Known rows, with every step that occurs:
W/F: [ 11.7  21.4 -25.7   0.7 -12.8   6.3  -2.6  -4.1   4.1   1.7 -20.3  14.1
  13.2 -16.1 -18.8  -3.0 -13.5 -24.5   1.9   5.2 -13.7   1.6  -2.2  -9.0
   5.1  18.9]
D/T/U/V/W: [ -3.0  -9.1 -17.1   7.2 -17.0  14.5  16.6  10.0   3.2  -8.3 -40.9  -8.4
 -12.4 -16.6  -4.5 -14.1 -28.8 -10.5   1.2 -17.7 -24.8   1.3   4.4   3.8
   2.3   3.4]
E/J/U/V: [  5.3   6.6 -35.9   1.0 -13.0  10.8  15.5  16.3  -1.9 -15.7 -23.9 -21.6
  -6.2   2.8   0.0   1.2 -34.0 -12.1 -11.0   4.6 -26.3   6.0  14.9   2.2
  -4.6  -9.2]
R/D/T/U/V/W/F/K: [  6.0  19.3 -36.4  11.2 -20.1  10.0  12.2  -3.4   5.9   0.7 -37.8  11.3
  -2.2 -27.6  35.8 -41.4 -35.4 -36.7  -8.9  -9.8 -28.9   6.2 -14.2 -13.9
  -8.9  13.5]
V/W: [ -4.9  -2.7 -15.4   6.2 -13.7   3.0   8.9  -1.1  13.6   6.1 -24.9   5.9
   3.8 -17.6  -5.1 -15.1  -9.4   1.3   7.1   3.9 -15.2 -18.8  -4.4  -5.7
  -0.6  15.1]
E/J: [  2.0   5.3 -30.6  -0.6 -16.6  -2.8   8.0   8.8   9.0  -9.9 -20.7 -11.7
  10.5  -8.6   9.1  -2.1 -30.4  -5.7   2.3  25.9 -11.7 -18.0  -2.4   8.0
   1.8   5.4]
D/T: [  5.5   3.9 -10.4  -3.2  -1.0  -1.1  -2.1  18.7   4.3  -9.4 -15.4  -5.3
   1.4 -11.1   4.7 -16.7 -27.0 -12.4   3.8  -1.7   6.4 -11.9   4.0   9.9
   6.3   0.0]
F/W: [  6.1   5.7 -21.4   7.8  -5.3   7.1   3.4 -10.9  16.2   2.1 -10.2  13.4
   2.4   0.4 -20.5 -13.1 -22.7   1.6  -4.7   4.1 -13.7  -7.8  -3.5  -8.4
   2.3  26.5]
W/T/U: [  9.8  -5.3 -31.8   5.4  -6.3  21.9   4.3   5.5  -8.4 -16.2 -28.8 -18.2
   7.3  -7.6  -8.1   1.9 -22.3  -6.2  21.0  -2.5 -24.5  -6.0  -0.7   1.3
   5.4  -2.2]
Y/U: [ 13.2  10.1 -15.9   6.4  -2.7  10.4  -3.3  10.9 -11.3  -4.7 -25.6  -7.3
  -1.6   1.9 -13.1   5.8 -22.0   4.9  17.5   2.6 -38.9  -5.9   6.6  -0.9
  -8.7   6.6]
E/J/U/T: [  8.9   8.7 -28.2  -0.1   3.8   9.9  13.5  14.3   1.3  -9.7 -28.0 -32.6
  11.3  -3.3   4.0  -7.3 -46.2  -9.2   6.7   6.1 -25.9 -26.7  14.1  11.6
   9.7 -26.3]
V/U: [  2.4   9.2 -16.7  -7.5  -1.2  16.1  -0.4   9.6   1.9   1.0 -13.5  -8.1
  -1.1  -3.8 -10.8 -24.1 -23.0   2.3  10.2  -3.4  -3.6 -17.2  -7.5  13.7
  -6.4  -6.0]
F/W/V/U/T/D: [-10.3   6.2 -32.2  14.0   6.9  22.4  14.7  -4.7   7.4   1.9 -35.7  -7.6
  -0.9  -6.8 -19.6 -25.3 -49.4   7.0  -3.4 -14.4 -22.3 -47.9   0.3  15.7
  31.4   1.7]
Y/U/V/W/T/D: [ -8.3  -4.4 -35.0  25.9 -19.0  20.3  16.1   8.9  -7.9  -4.2 -54.7 -12.3
   4.4 -18.5   1.8  -8.2 -21.7   8.9   7.3  -7.4 -53.8  -4.2   9.4   2.9
  18.9  18.9]
U/V/W/F: [  0.9  15.4 -28.0  10.5 -26.5   6.5  11.5  -6.7  11.4   5.5 -39.5  16.9
   5.9 -23.9 -17.0 -11.8  -9.2 -26.5 -12.2  -4.9 -27.3   8.9   1.6 -10.8
   4.7  30.2]
W/V/U/T/D: [ -9.3   8.3 -22.8   6.2   7.8  16.0  12.3   4.9  -2.4  -3.0 -33.0 -16.2
  -2.6  -9.1 -10.7 -18.2 -45.0   5.1   2.0 -12.8 -18.3 -49.8   0.8  22.5
  30.0 -12.1]
E/J/U/V/W: [ -5.7  -4.5 -38.2   9.4 -21.7  12.6  21.9  10.7   8.2  -5.1 -40.0 -14.7
  -1.9 -12.1   1.8 -11.1 -24.7  -9.4  -5.0   3.4 -31.3  -4.6  10.4  -4.4
  -4.7  -0.8]
T/U/J: [  9.5   1.5  -5.7  -0.9  -6.6  13.5   7.5  10.8  -5.5  -8.7 -11.0 -22.1
  -3.5  -6.1 -14.9  12.6 -40.2  -4.3  13.8 -10.0 -27.1 -25.5   0.2  16.1
 -14.3  -0.9]
E/J/U/V/W/F: [ -0.1   9.1 -52.6  11.5 -29.3  18.8  16.7   3.5  10.7  -1.0 -53.2  -1.2
  10.4 -23.8  -6.6  -9.6 -21.2 -33.5  -8.0   4.2 -33.8   6.6   8.3 -13.5
   2.1  10.9]
Y/U/T/D: [  4.6  11.1  -8.0  11.3   4.3  13.0   6.9   7.8 -14.2  -2.2 -31.4 -17.1
   1.0  -6.0  -7.9   0.2 -46.3  13.3  16.6  -6.8 -50.6 -23.0   8.6  13.5
  23.6  -5.8]
R/D: [  0.9   9.2  -4.1   2.5  -8.6 -16.1   8.2   1.8   0.8  -5.1   0.9   4.1
   6.8   3.8  10.6 -29.0 -29.5 -12.0   3.5  16.1  -6.8 -14.6  -8.5  -4.5
   0.6  -2.5]
R/D/T/U: [  4.8  -4.6 -12.6   0.3  -5.3   4.2   6.4  14.4  -7.2 -16.1 -17.0 -12.1
  -2.4  -3.1  10.5 -24.8 -47.7 -20.6  18.4  -2.3  -8.4 -11.0  -6.4   1.9
   3.9 -21.2]
T/D: [ -2.3   3.9 -13.5   1.6  -5.0   9.0   2.8   2.6  -3.8  -2.5 -10.6   1.6
  -2.1  -9.8  -4.7  -0.5 -29.5  10.5   8.3   3.9 -16.9 -16.3  -4.8   1.0
  17.4   5.1]
U/V/W/F/K: [  8.7  28.3 -35.4   9.0 -19.1   9.3   5.6 -12.1  12.5  10.3 -31.7  21.3
  -0.4 -28.7  18.2 -21.4 -10.5 -20.2 -19.9  -4.0 -30.4   6.7  -9.1 -14.9
 -12.2  35.6]
J/U/V: [  8.6   8.9 -19.4  -1.2  -3.1  14.5   9.6  11.6  -8.4 -11.3 -12.8 -11.6
 -12.4   8.3 -13.9   0.4 -23.6  -8.9  -9.3 -10.9 -23.7  12.0  16.0  -4.1
  -5.6  -7.6]
D/T/W/V/U/J/E: [ -1.9   5.8 -44.8  11.9   5.3  18.6  18.8  14.0  15.0   2.6 -46.7 -25.7
  17.0 -17.3 -23.9 -47.9 -43.8 -26.1 -14.8 -18.0  -1.2 -48.5  -3.4  39.2
  -8.3  -4.9]
T/W/V/U: [ -5.0   1.5 -41.6   3.2   4.9  14.8   7.5  -2.8  10.9   3.3 -25.7  -4.6
   8.2 -10.1 -23.4 -26.3 -25.7  -5.2  -2.9  -4.7  -6.8 -38.6  -5.0  14.1
   6.2   3.2]

Rows:
[  5.7   1.0 -37.1  16.7  -7.5  11.2   4.5  -5.0  13.6  -3.9 -23.3   0.5
  17.6  -6.1 -10.2 -18.1 -14.3  -3.1  -2.6   4.7 -15.9  -7.9   1.4  -3.6
  11.7  29.1] => F/W/T
[ -4.3  11.3  -9.4  -1.2   6.2  17.5   9.2   6.0  -2.4   2.5 -22.5 -18.3
   1.6 -10.3  -4.8 -23.8 -48.4  11.9  10.8 -10.7 -22.3 -32.1  -2.6  24.7
  25.7 -15.3] => V/U/T/D
[ 18.4  34.2 -33.7  -0.6  -6.5   8.9  -7.2  -9.4   7.0   6.9 -14.6  18.7
   6.1 -21.9  17.3 -12.7 -15.0 -19.2  -8.1   5.2 -16.6  -0.6 -13.2 -12.9
 -11.4  25.0] => W/F/K
[ -3.5  -6.0 -32.1  15.6 -14.8   6.0   9.7   3.1  11.0  -1.2 -38.4  -5.8
  19.2 -22.3   4.7 -19.9  -3.4  -3.7   8.2   5.2 -16.4 -17.4   0.2  -2.1
   8.1  17.8] => V/W/T
[  8.1  15.7 -18.5   6.7  -5.2   6.0  15.5   8.6   4.8  -0.7 -23.6 -16.8
  10.2  -5.5 -20.0 -17.4 -29.8 -15.1  -8.2  -4.4 -12.3 -26.4  -4.8  21.9
 -19.5   5.1] => U/J/E
[  4.5  10.0 -17.8  -2.6  12.3   8.2  11.9  -6.2  12.5  12.2 -16.8 -16.2
  20.3 -12.1 -17.1 -35.6 -41.8   1.9   2.8  -8.1 -22.3 -26.9  -1.9  29.6
  16.0  -6.0] => V/U/T/W
[ 12.8  11.5 -12.4  -1.5  13.5  12.1   7.5   9.7  -4.4  -4.8 -16.1 -22.1
   4.4   1.9 -10.4  -7.2 -35.1  -5.4   7.4  -9.6 -23.3 -19.5  15.1   4.6
   7.7 -25.5] => J/U/T
[  9.5  -1.8 -19.8   6.3  -8.9  18.2   8.8  13.3  -6.6 -13.2 -23.3 -31.6
   9.2 -10.5  -5.8   6.9 -33.4  -8.2  14.7  -9.8 -29.3 -25.2   4.2  18.4
  -7.3   1.8] => W/T/U/J
[ -6.2  -1.5 -42.6   4.0   6.9  14.4   5.2   7.9  12.3  -0.5 -31.5  -9.1
   7.9 -16.5 -14.4 -35.7 -33.6 -12.9  -3.5 -10.1   3.3 -39.1  -0.2  21.6
  10.6  -2.3] => D/T/W/V/U
[ -0.9  10.0  -4.1   2.8   4.0   4.5   9.4   2.0  -2.9  -1.6 -16.5 -10.5
   2.6  -9.8  -2.8  -6.6 -43.5   9.9   6.1  -3.6 -25.9 -27.4   2.7  14.8
  30.5  -4.1] => U/T/D
[  8.2  -0.2 -35.0  13.6 -13.0  22.1  15.6  -4.0  -0.7 -16.0 -30.9  -9.8
  -4.6   0.4 -19.1  -3.1 -28.1  -6.8  -7.4 -13.3 -36.9  15.5   6.6   0.2
   7.2  19.8] => F/W/T/U/V
[ -5.0  -8.2 -54.8  18.3 -22.6  15.6  22.7  14.0   8.1 -11.2 -53.2 -25.5
  14.2 -17.3  11.7 -15.4 -17.0 -12.7  -3.9   4.9 -31.6  -4.6  14.0   0.9
   4.9   4.1] => E/J/U/V/W/T
[ -4.9   6.7 -32.7   2.1   0.9  14.6   3.6   7.6   2.4  -5.8 -27.3  -6.3
  -4.6  -2.8 -17.9 -17.4 -21.1  -6.0   0.2  -5.2   0.6 -39.6  -2.5  10.6
  -1.1  -2.3] => W/V/U
[  9.8  -5.0 -16.5  -4.0  -1.0  16.9   0.1  15.1  -5.6 -15.6 -23.3 -13.7
  -8.0 -10.0  -4.5  -3.5 -38.1 -11.3  19.1  -9.5  -8.9  -8.1  -0.6   6.7
   3.5 -12.8] => D/T/U
[  4.8  -1.6 -21.1  -0.3   4.5  -0.5   2.5   3.5  14.1   3.0 -12.8  -2.3
  16.7 -19.2  -5.5 -25.5 -33.9 -10.1  -0.5  -0.8  -4.6 -11.3   1.6  13.8
  14.1   8.0] => D/T/W
[ -2.2  -5.1 -38.7   9.5   5.4  -1.5   6.1   1.9  13.4  -4.5 -28.1   0.6
  11.0 -17.2 -12.3 -16.3 -28.4 -18.0 -10.9  -1.6   0.2 -35.5   6.3   8.0
  18.6  10.9] => D/T/W/V
[ -3.3  -0.4 -29.1  11.0  -8.3  13.3   4.7   7.1  -3.3  -8.1 -23.9  -9.1
  11.6 -14.9   3.7  -6.6 -22.4   5.6   9.6   4.2 -19.0 -15.7  -0.5   4.7
  26.0   8.7] => W/T/D
[  9.0  -1.6  -5.4  -2.2  -4.2  13.4   5.2  22.4  -3.6 -13.4 -17.9 -27.2
  -4.3 -11.8  -2.9   1.5 -47.8 -13.6  13.1 -15.5 -14.9 -26.3   5.4  23.2
  -8.0  -8.3] => D/T/U/J
[  3.1  12.1 -38.3  10.4 -20.7  20.8  11.7  -1.4   5.6   4.1 -42.4   8.3
   4.2 -19.7 -20.7 -10.0 -10.9 -29.2  -6.7  -9.8 -31.2  11.9   8.0 -19.2
   0.2  11.6] => J/U/V/W/F
[ -0.8  13.4 -20.5   3.0  10.6   8.7  11.0   6.7   2.4  -4.2 -33.4 -19.4
   0.8  -2.1 -14.5 -23.1 -35.0  -6.8  -2.9 -11.9  -9.9 -47.9   5.8  24.6
  13.8 -12.0] => W/V/U/T
[  4.8  -2.1  -1.8   1.1  -7.7   2.0  10.3  21.2  -4.8 -13.7 -12.1 -25.3
   0.2  -6.7  10.6 -16.8 -57.1 -22.3  12.5  -9.1 -14.0 -29.0  -0.2  19.5
  -8.7 -15.3] => R/D/T/U/J
[ 10.4  12.1 -35.7   3.1  -5.9   7.4  -0.9  -3.7  15.1   7.4 -26.4  11.6
  26.7 -30.7 -14.5 -22.5 -27.4 -33.9  -2.0  -0.6  -9.7   1.0   0.0   2.5
  18.5  17.9] => D/T/W/F
[ -5.2   3.8 -41.4   9.8   0.2  21.4   5.9  -2.9  13.8   0.0 -29.3   3.5
  -4.1  -0.1 -28.3 -25.3 -24.8  -3.6  -6.0  -6.6  -3.5 -37.5  -4.0   3.5
   2.0  13.1] => F/W/V/U
[  1.2  11.7 -31.0   8.8 -20.7  10.1   4.0  -8.1  14.2   9.8 -36.8  18.7
  14.7 -28.7 -15.2 -12.5  -6.9 -23.9   4.4   3.3 -19.7  -6.6  -5.2 -15.7
   5.1  24.9] => V/W/F
[  0.0  -0.8 -55.2  12.3   8.5   6.6  20.3  -1.0  12.6  -5.8 -39.1 -22.5
  19.3 -11.0 -10.9  -8.1 -44.3 -16.2  -8.7   6.2 -26.2 -47.9  14.5  10.4
  21.3 -10.1] => E/J/U/T/W/V
[ -4.6  -2.2 -29.1  17.3 -20.2   3.8  16.8   4.7   8.4  -4.8 -40.1  -8.0
  10.0 -16.6   2.6 -18.3  -4.7  -6.4  -7.8  -3.6 -25.0  -2.0   7.5   2.7
   8.7  24.1] => U/V/W/T
[-12.8  -5.6 -31.8  19.9 -19.0  13.2  18.0   3.8   2.5  -3.4 -40.2  -7.0
   5.6 -21.7   4.3 -14.1 -18.5   4.6  -2.2  -5.6 -32.1  -8.0   3.1   4.0
  25.6  19.5] => U/V/W/T/D
[  9.4  -6.9 -41.0  13.7  -6.7  29.1   6.6  -6.2   3.1 -11.5 -31.3  -9.0
   7.0  -5.5 -17.6  -5.4 -26.5  -3.7  13.3  -3.6 -29.1  -3.8  -2.7  -6.3
   7.9  13.9] => F/W/T/U
[  5.8   5.8 -33.3  17.4  11.5   3.1  12.9  -4.9   2.5  -0.3 -40.1 -11.0
  13.4  -6.6 -23.8  -5.8 -35.6  -5.8  -3.0  -5.0 -42.3 -40.7  14.1  12.9
  17.7   8.3] => Y/U/T/W/V
[  1.6   4.9 -29.7  10.6  10.8  -4.5  14.7 -10.2  12.7   0.0 -26.7  -4.8
  15.4 -10.4 -21.3 -11.4 -31.9  -9.9 -13.2  -2.3 -20.1 -44.3   8.0  13.1
  24.6   9.1] => U/T/W/V
[  5.6  12.7 -32.0   6.1  -8.4  -4.4   4.1  -4.1  13.9   7.3 -21.0  13.2
  30.6 -24.6  -0.9 -41.6 -36.8 -41.5  -2.2   6.4  -8.9  -2.3  -5.6  -0.5
  18.1  10.7] => R/D/T/W/F
[  1.2 -13.7 -36.2  12.7 -14.3  24.1  10.9   2.1   0.5  -8.8 -44.0 -14.9
   8.6 -19.4  -5.6  -6.4 -15.5  -3.7  23.4  -5.2 -29.8 -13.5  -4.5  -4.6
   4.2   3.2] => V/W/T/U
